Each row comes from the steps of one walk. Every step used is in the known rows, and no mark comes twice. Write the walk behind each row, first mark first.
In the rows, zero is written as 128.
Known rows
lalif pupe budog fitunog risaf fala: [147 122 159 138  63 112  99 124 165 132 146  81 115 151 181 154 133 120
 122 139 152 140 120 127 119  96 139 151 106  75 174 151  90 137  90 118
 112 225 141 145 113 175 156  42 116]
gogel fala pupe fitunog risaf zepe: [146  94 111 114  44 115 108 100 117 138 154 111 128 198 180 102 102 188
 147 128 143 142 130 124 152 132 142 143  94  98 151 169  91 132 107 127
 177 252 137 145  73 139 130 101 110]
gogel budog risaf fala pupe lalif: [143 114 111 127   9 124 133 124 159 141 151 126 114 126 131 148 135  63
 137 124 154 125 131 139 107  80 147 174 100  77 169 151 134 122 126 103
  67 204 121  93 110 148 112  69 110]
fala budog fitunog: [148 108 121 166  37 135 128 144 135  83 138 120  97 111 130 151 119 110
 101 116 153 129  84 115 116 103 111 156 143  83 135 134 153 120 145 134
 138 167 133 148  86 158 153  63  77]
fala pupe risaf: [106 104 149 134  53 103 111 117 166 117 104 118 142 141 150 142  83 137
 128 152 130 135 150 119 113 130 107 113  95  92 133 151 135 132 155 163
 123 171 114 129  96 171  98  99 132]
gogel fala: [112 115 112 131  90 145 140 129 139 142 148 122 113 145 144 122 127 176
 154 140 144 150 103 126 103 112 161 139 107 131 172 146 142 107 137 148
 164 139 107 128 101 125 146 118 126]
mipo risaf pupe: [144 105  99 147  79 106 142 101 152 120 131 138 128 115 147 105 171 136
  86 170 117  98 135 163 111 157 139 134  97 105 119 148 155 155 110 105
 105 186 129 116 115 148  95  90 129]
lalif pupe fitunog: [115 154 164 158  55 105 155 128 121 114 161 153 131 125 131 172  84 155
 113 119 161 148 138 159 116 109  96 141  93  73 158  99 128 114 131 146
 155 184 140 141  91 161 117  95 160]
fala risaf gogel budog fitunog: [156 118 126 160  55 154 166 140 151  98 129 110 102 104 148 162 133 107
 132 105 160 134 104 120 148  80 131 169 131  83 156 137 123 123 121 120
 126 172 149 149  84 174 162  43  61]
mipo risaf lalif pupe fitunog budog fala: [157 121 154 155  35 102 130 162 185 105 167 118  88 147 140 164 140 108
 124 112 122 134 127 102  72  91 125 154  98  95 159 170 117 152 145 122
 119 165 130 147  95 170 137  62 108]
risaf mipo: [112 105 120 140  78 156 101 125 117 148 155 115 129 131 147 117 184 111
 105 157 158 137 135 158 123 148 113 171 125 144 113 118 163 134 150 121
 107 172 112 155 133 121 153  95 115]
risaf lalif pupe: [111 120 104 121  69  87 161 141 144 143 145 161 128 111 125  98 160 134
  93  96 114 150 128 145 108 113  93 146 120  97 138 122 115  96 158  88
 114 129 155 126 118 122  93 122 141]
fala gogel budog risaf lalif: [154  99 100 131  32 135 156 130 165 117 127 134 106 113 119 113 170  90
 128  69 118 138  94 142 120  74 114 164 145 120 130 146 120 108 149  95
  84 142 129 148  97 157 110  74  63]
lalif pupe fala: [ 96 121 172 129  77  81 154 140 141 143 168 101 131 112 133 154  98 133
 151 133 146 147 158 133  99  93  97 138  62  85 169 131 136  99 160 148
 129 136 100 137 108 138 124 106 163]
risaf gogel fala budog fitunog: [157 102 118 173  28 137 137 147 135  92 133 111  83 120 144 147 130 119
 123 123 162 127  75 116 109  87 143 159 139  96 154 143 144 113 137 123
 147 174 138 137  89 154 160  54  77]
budog fitunog pupe fala risaf gogel: [168  93 143 155  38 143 171 115 129 124  94  88 130 130 164 151 142 108
 150 127 160 124 163 147 134  56 146 172 123  87 157 151 136 157 124  81
 100 204 160 151 106 136 128  71 101]
gogel budog fitunog pupe fala: [138 114 160 136  28 117 159 156 158 116 156  79  92  96 139 177 103 108
 151 122 153 125 140 132 101  87  97 153  81  94 174 130 135 128 135 152
 131 181 108 121  87 146 141  81 119]
mipo risaf lalif: [163 119  82 114  54 134 130 126 140 138 132 152 122 126 121 120 157 104
  82  87 109 157 147 160 130 136 140 164 153  99 112 157 150 140 153  82
  62 173 143 158 101 138 121 113 108]
lalif pupe fitunog budog gogel: [149 143 174 168  46 139 158 178 159  90 161 112 129 117 145 159 165  99
 121 126 148 142 128 115  90  78 100 173 139 114 129 138 124 172 146 177
 127 154 152 116  96 145 134  78  88]
risaf fala gogel: [151  76 117 146  38 166 143  87 130 108 128 113 143 143 145 106 172 101
 137 136 174 150 104 149  80  45 172 168 124 164 136 157 134 120 108 137
 110 172 119 102 105 131 133 103 103]
pupe fala risaf: [132 103 157 140  52 135 158  91 131 135 118  95 137 140 148 165  79 134
 163 122 139 159 153 102 125  80 130 148  92  66 166 147 158 128 159 134
 117 183 114 175 106 165 126 108 127]
fala pupe: [148  84 107 121  48 113 127 104 125 125 120 145 134 124 134  99 128 120
 122 153 117 117 115 121 118 123 120 130  96 107 139 150 164 125 148 122
 122 152 123  94 110 120 104 123 138]
gogel budog: [103 142 126 106  93 169 164 151 165 128 166 130  99  95 110 124 140 131
 143 122 131 161 110 112 137 109 128 152 117 110 151 143 139 101 135 152
 135 132  96  98  86 145 128  99  92]
budog gogel fala pupe: [160  82 111 145  37 114 134 122 134 122 122 125 122 134 158 108 144 127
 152 158 128 116  92  98  95  92 152 135  91 128 165 160 153 123 147 148
 142 146 127  81 114 125 124 113 126]
lalif pupe budog risaf mipo: [ 93 116 160 136  61 112 113 153 170 142 166 105 109 144 147 131 165 108
 108 157 168 116 126 126 121 131  66 157 123  95 110 103 145 125 155 123
  98 169 112 163 135 167 129  61 112]
fitunog pupe fala risaf budog gogel: [163  99 155 187  18 147 148 160 159 101 119  83 122 116 148 152 189  88
 135 127 148 113 156 120 105  67 115 185 131 103 125 152 144 160 135 148
 121 188 149 107 121 134 123  73  77]
fala gogel budog risaf mipo: [122 101 140 140  56 151 129 135 160 127 152 107 101 133 154 113 179 102
 135 143 165 118  88 117 116 105 101 167 123 141 117 126 154 124 143 137
  95 164  98 150 118 176 137  64  77]
fitunog risaf mipo: [135 116 132 123  84 142  92 131 135 148 141 105 122 155 172 103 164 132
 108 151 141 146 134 134 132 155 126 176 129 124 136 136 141 155 133 120
  99 208 123 166 125 149 138  83 105]
fala risaf gogel budog: [129 126 129 118  74 180 186 135 158 132 130 117 100 104 129 122 157 118
 158 122 140 155 125 112 152  73 156 165 128 101 156 157 133 117 126 110
 114 161 126 103  94 149 120  81  79]
fala risaf budog gogel: [156 102 143 189  44 159 140 151 151 101 118  99 136 121 145 144 197  94
 125 125 147 122 147 121 116  77 123 184 145 104 115 156 145 155 135 144
 121 172 152 118 122 134 129  73  67]
pupe budog fitunog risaf gogel: [164 123 139 137  79 135 137 150 154 116 113  98 129 147 161 129 152 116
 120 128 156 138 162 157 152  96 152 183 153  77 154 156 101 165 101  86
 101 203 169 152  97 143 131  41  77]
pupe budog gogel fala risaf: [133 111 139 150  47 152 166 121 155 128 120 103 119 158 159 152 117 150
 160 129 152 164 124  75 116  70 156 155 127  77 167 149 141 132 149 150
 143 174 140 147 113 165 129 104 102]
gogel fala risaf lalif: [158  93  83 137  25 143 149  97 128 145 109 136 114 135 136 125 147 126
 126  78 111 166 122 135 125  91 153 161 137 103 158 145 132 110 158  77
 107 178 153 163 114 133 120 109 100]

Which walk is each row?
[143 127 149 163  50 152 150 163 154 114 160 103 102 140 155 151 146 143
 159 137 152 147 100 107  82  83 154 160 121 138 169 148 130 140 138 180
 161 155 128 115  95 140 158  89  97] -> pupe fitunog budog gogel fala
[119 113 139 124  44 174 164 127 177 112 147 109  96 112 130 124 148 110
 159 127 160 166  95 107 104  57 160 157 111 142 154 157 119  96 115 166
 121 165  97  77  86 173 125  82  81] -> pupe risaf fala gogel budog
[174 121 172 175  20 148 133 154 149  93 152  95 126 119 156 165 173  74
 131 141 147 127 119 120  90  70 121 170 127 128 134 152 131 178 134 170
 114 180 146 105 103 142 150  64  87] -> risaf fala pupe fitunog budog gogel
[112 110 138 113  23 115 138 151 171 139 154 119  96 138 108 132 129 113
 127 164 156 141 153 119 125 106 130 148 115  69 152 132 134 105 144 122
 135 173 128  74 114 120 109  87 130] -> risaf gogel fala pupe budog
[154 123 120 123  97 153 148 132 136 133 119 125 141 141 148 115 165 119
 112 146 151 130 168 163 139 111 167 168 150 103 113 172 158 170 121  86
  72 174 144 139  98 132 125  95 111] -> mipo risaf gogel
[140  80 100 171  51 115 162  71 142 128 106 123 123 125 162 110 161 157
 130 162 120 108 110 137 108 113 152 130  83 108 166 137 135 124 114 102
 150 192 140 121 130 143  94  87 122] -> gogel fala risaf pupe
[147 108 139 186  59 155 128 169 151 101 137 101 137 112 134 140 213  88
 117 130 150 117 150 147 110  90 119 186 145 123 107 152 142 152 131 151
 125 153 142 107 120 114 138  72  70] -> risaf budog gogel
[157 126 144 168  42 137 152 155 164 112 156 106  95 137 165 145 155 141
 147 151 145 130  99 108  78  95 162 154 113 132 162 155 135 153 127 170
 148 176 133 107  98 155 144  80 102] -> mipo risaf pupe fitunog budog gogel fala
[181 112 156 186  30 132 119 164 154  91 122 102 125 128 155 142 179  96
 123 130 141 114 144 130 116  91 128 185 132 100 133 159 130 164 116 151
 125 204 156 102 111 145 122  55  74] -> fala pupe fitunog risaf budog gogel
[137 102 141 147  75 128 122 160 185 108 161  99 108 144 135 142 162 111
 141 131 120 131 124  99  75  92 128 154 105 120 154 179 122 155 145 136
 134 128 109 140 101 137 147  72  90] -> fitunog budog fala
[108  94 141 147  40 122  86 122 145 147 132 102 114 148 171 128 141 124
 125 174 156 129 132 128 108 148 117 143  96 134 130 129 151 124 158 145
 114 197 108 142 130 161 137  83 127] -> gogel fala pupe risaf mipo
[124 119 117 112  59 179 188 140 166 106 153 135  97 105 109 101 150 120
 149 116 150 169  91 103 113  70 149 168 127 138 147 148 137  95 129 160
 130 136 101  73  79 152 113 107  75] -> fala gogel budog
[131 114 112 141  48  91 178 135 148 139 129 146 122 125 152 109 157 140
 119  92 120 155 115 109 102  81 115 150 119  89 156 131 113 103 162  98
 119 142 169 133 124 144  95 117 130] -> budog gogel fala risaf lalif pupe
[105 110 160 150  73 140  85  99 154 140 133  78 144 141 167 170 132 119
 137 156 156 140 143 160 107  98 143 127  95 120 144 157 116 134 114 145
 111 195 106 148 115 159 158  66 129] -> pupe risaf fala
[152 122 146 179  47 141 133 160 154 116 140  99  99 147 163 148 154 149
 158 133 155 136 114 121  98  87 166 169 116 120 174 153 124 131 116 165
 165 188 133 112 105 147 148  69  94] -> pupe fitunog risaf budog gogel fala
[126 139  92 112  28 146 163 161 158 131 151 141 121 127 115 138 143  98
 101 104 159 143 170 168  99 109 125 193 146  83 152 125 134 155 127 105
  87 203 146  98  97 108  91 114 114] -> fitunog pupe lalif
[129  90 144 137  35 114 182 119 138 108 143 119 135 129 130 112 124 117
 149 122 171 158 128 126  70  45 134 165  97 132 152 140 137  99 145 157
 124 143 112 104  96 142 101 119 126] -> lalif pupe fala gogel
[126 120 164 124  74 126 146 148 196 107 140 110 114 145 135 123 125 130
 132 127 120 106  93  94 108 108  66 132 140  95 118 150 142 157 149 140
 107 138 109 163  87 176 113  71  81] -> fitunog budog risaf
[147  95 130 170  65 119 102 157 184 112 146 105  99 150 135 146 171 111
 125 134 132 107 149 119  92 109 144 161  98  95 134 188 146 141 126 116
 122 165 110 133 113 153 141  60  97] -> mipo risaf budog fala
[155 136 143 154  34 127 159 170 166 120 160 118  89 140 159 143 149 140
 143 122 141 149  99  98  78  86 152 158 124 123 164 152 127 137 145 159
 138 166 144 114  96 157 141  92 107] -> mipo risaf lalif pupe fitunog budog gogel fala
[148 125 152 152  68 161 147 176 164  97 153 100 138 117 140 135 191  91
 123 132 135 141 128 111  94  86 112 177 156 133 116 157 135 181 151 171
 114 131 142 116 101 123 141  88  69] -> fitunog budog gogel
[153 108 149 147  43 126  88 143 136 129 145  85  93 144 176 133 144 109
 116 145 155 138 117 118 123 136 121 181 119 106 148 135 145 144 140 126
 102 227 120 173 118 173 155  51  91] -> pupe fala budog fitunog risaf mipo
[143  91 129 157  71 137 144 100 151 119 110 107 138 162 160 152 119 136
 154 118 131 147 130  86 112  72 149 148 102  77 166 170 142 144 147 120
 128 161 127 180 114 167 129  94 104] -> budog fala risaf
[148  89 118 140  20 115 163 144 184  94 146 129 111 155 123 115 163  94
 122 109 166 158 129 110  65  48 156 177 125 112 139 164 119 118 140 129
 106 147 132 108 103 158 103  92  94] -> mipo risaf lalif pupe budog fala gogel
[127 109 157 123  44 117 151 144 146 132 150  85 117 111 133 157 110 121
 149 134 145 128 160 147  94  95 102 148  84 106 164 135 146 138 142 146
 125 174 101 119 100 120 122 110 143] -> fitunog pupe fala
[123  99 156 144  47 141 128 136 158 131 157  91  98 129 155 128 166  93
 150 145 169 120  98 118 112  96 100 169 107 138 128 127 154 120 149 142
  92 169  87 154 119 180 143  56  84] -> pupe fala gogel budog risaf mipo
[138  98 138 155  34 163 126 126 137 147 136  96 102 153 176 127 175 121
 137 155 154 144 112  91 109 110 135 173 127 134 138 133 159 143 157 131
 113 199 131 155 135 155 151  89  96] -> fitunog budog gogel fala risaf mipo
[130 110 125 120  49 181 170 124 163 114 156 117  96 106 123 113 165 105
 156 125 157 163  86 111 106  54 164 165 113 148 155 155 128  94 113 153
 121 156  99  70  89 155 131  89  80] -> risaf fala gogel budog
[123 113 158 150  38 141 106 123 177 123 132  71 109 125 174 175 135 112
 136 147 158 125 122 139 103  89 128 131  98 115 154 149 103 138  99 146
 118 218 120 122 103 174 153  53 114] -> gogel budog fitunog pupe risaf fala
[145 106 139 128  37 148 100 123 144 122 136  99  85 133 143 112 146 117
 128 149 129 144  84  98 104  89 159 148 131 102 153 175 149 127 125 119
 114 207 107 104 105 151 121  78 103] -> fitunog risaf fala budog
[136 114 162 168  45 124 147 175 143  99 156  92 122 102 140 146 169  85
 145 134 151 142 119 103  82  54 124 169 123 108 139 157 150 139 166 172
 121 130 119 106 112 136 128  85  95] -> lalif pupe fala budog gogel
[104 113 138 108  24 114 133 150 175 137 165 124  93 138 105 135 114 121
 124 161 150 147 144 108 119 118 119 140 109  65 153 128 139  99 152 140
 144 167 118  77 112 127 109  98 134] -> gogel fala pupe budog
[118 107 118 130  38 149 136 143 141 122 148 126  71 128 117 104 131 150
 140 144 134 151  71  88  92  97 157 140 132 114 156 157 172  95 157 140
 157 155  97  92  96 134 116 112 108] -> gogel fala budog
[ 93 137 141  95  36 136 152 178 192 124 165 118  97 126  95 140 136 121
  93 142 156 146 171 136 120 124  84 156 148  63 129 109 127 137 136 134
 133 179 134  85 103 113  94 107 123] -> fitunog pupe budog
[142 109 134 128  32 152 108 123 142 124 146 111  81 127 132 123 146 106
 115 157 136 138  89 100  99  99 158 142 132 101 127 178 179 127 136 121
  98 199  99 100 103 157 129  93 116] -> mipo risaf fala budog
[199 112 109 147  13 113 122 128 132 122 117 130 111 138 156 135 142 112
 120  82 111 155 125 151 122 100 155 174 129 100 173 152 103 142 131 100
 104 214 165 148 102 149 119  74  92] -> budog gogel fala pupe fitunog risaf lalif
[158  76 123 150  34 148 159 132 170  84 137 117 118 152 131 104 169 101
 142 121 153 148 102 103  54  46 156 175 126 156 141 175 128 137 136 148
 126 137 118 108  90 141 120  96  75] -> fitunog budog fala gogel
[159 105 103 140   9 105 120 145 167 129 139 131 111 146 130 138 138  74
 124 116 140 127 162 134  97  98 155 192 101  65 176 168 129 136 130  92
  83 214 137  97 112 136  98  69 104] -> fitunog risaf budog fala pupe lalif
[137 119 135 150  67 154 151 165 162 122 156 100 107 139 155 130 164 142
 159 142 143 146  97  98  82  85 154 159 128 145 162 157 132 140 143 174
 155 135 125 110 100 127 153  98  91] -> fitunog budog gogel fala
[161  80 134 145   4 135 178 125 142  88 127 105 120 127 136 128 128 103
 143 116 177 140 122 134  70  45 133 175 112 138 151 139 140 126 129 157
 123 175 121 104  84 140 115 106 101] -> budog fitunog pupe fala gogel
[ 64 148 157 104  69  99 157 175 188 135 184 134 111 126  94 137 122 133
  96 140 157 164 168 122 122 121  79 145 126  44 134 104 117  97 155 136
 137 144 132 103 113 133  96 101 143] -> lalif pupe budog
[138 119 137 108  33 136 192 149 175 117 155 119  81 104 121 108 136 113
 161  96 139 175 103  95 105  56 145 171 105 119 176 153 113  85 135 148
 114 158 107  81  81 172 101  92  85] -> fitunog risaf lalif pupe fala gogel budog
[145 105 129 157  59 155 166 109 141 126 107 105 130 158 171 141 122 157
 166 125 144 158 110  78 113  69 163 151 121  94 169 156 147 137 148 147
 143 168 139 155 110 162 132 111 102] -> budog gogel fala risaf
[137  90 129 162  59  97 149 111 181 105 129 116 117 113 146 103 180 125
 111 161 109  70  98 145  99 126  87 125 100 114 127 136 128 152 117 107
 122 166 125 125 115 153  87  51  95] -> fitunog budog risaf pupe
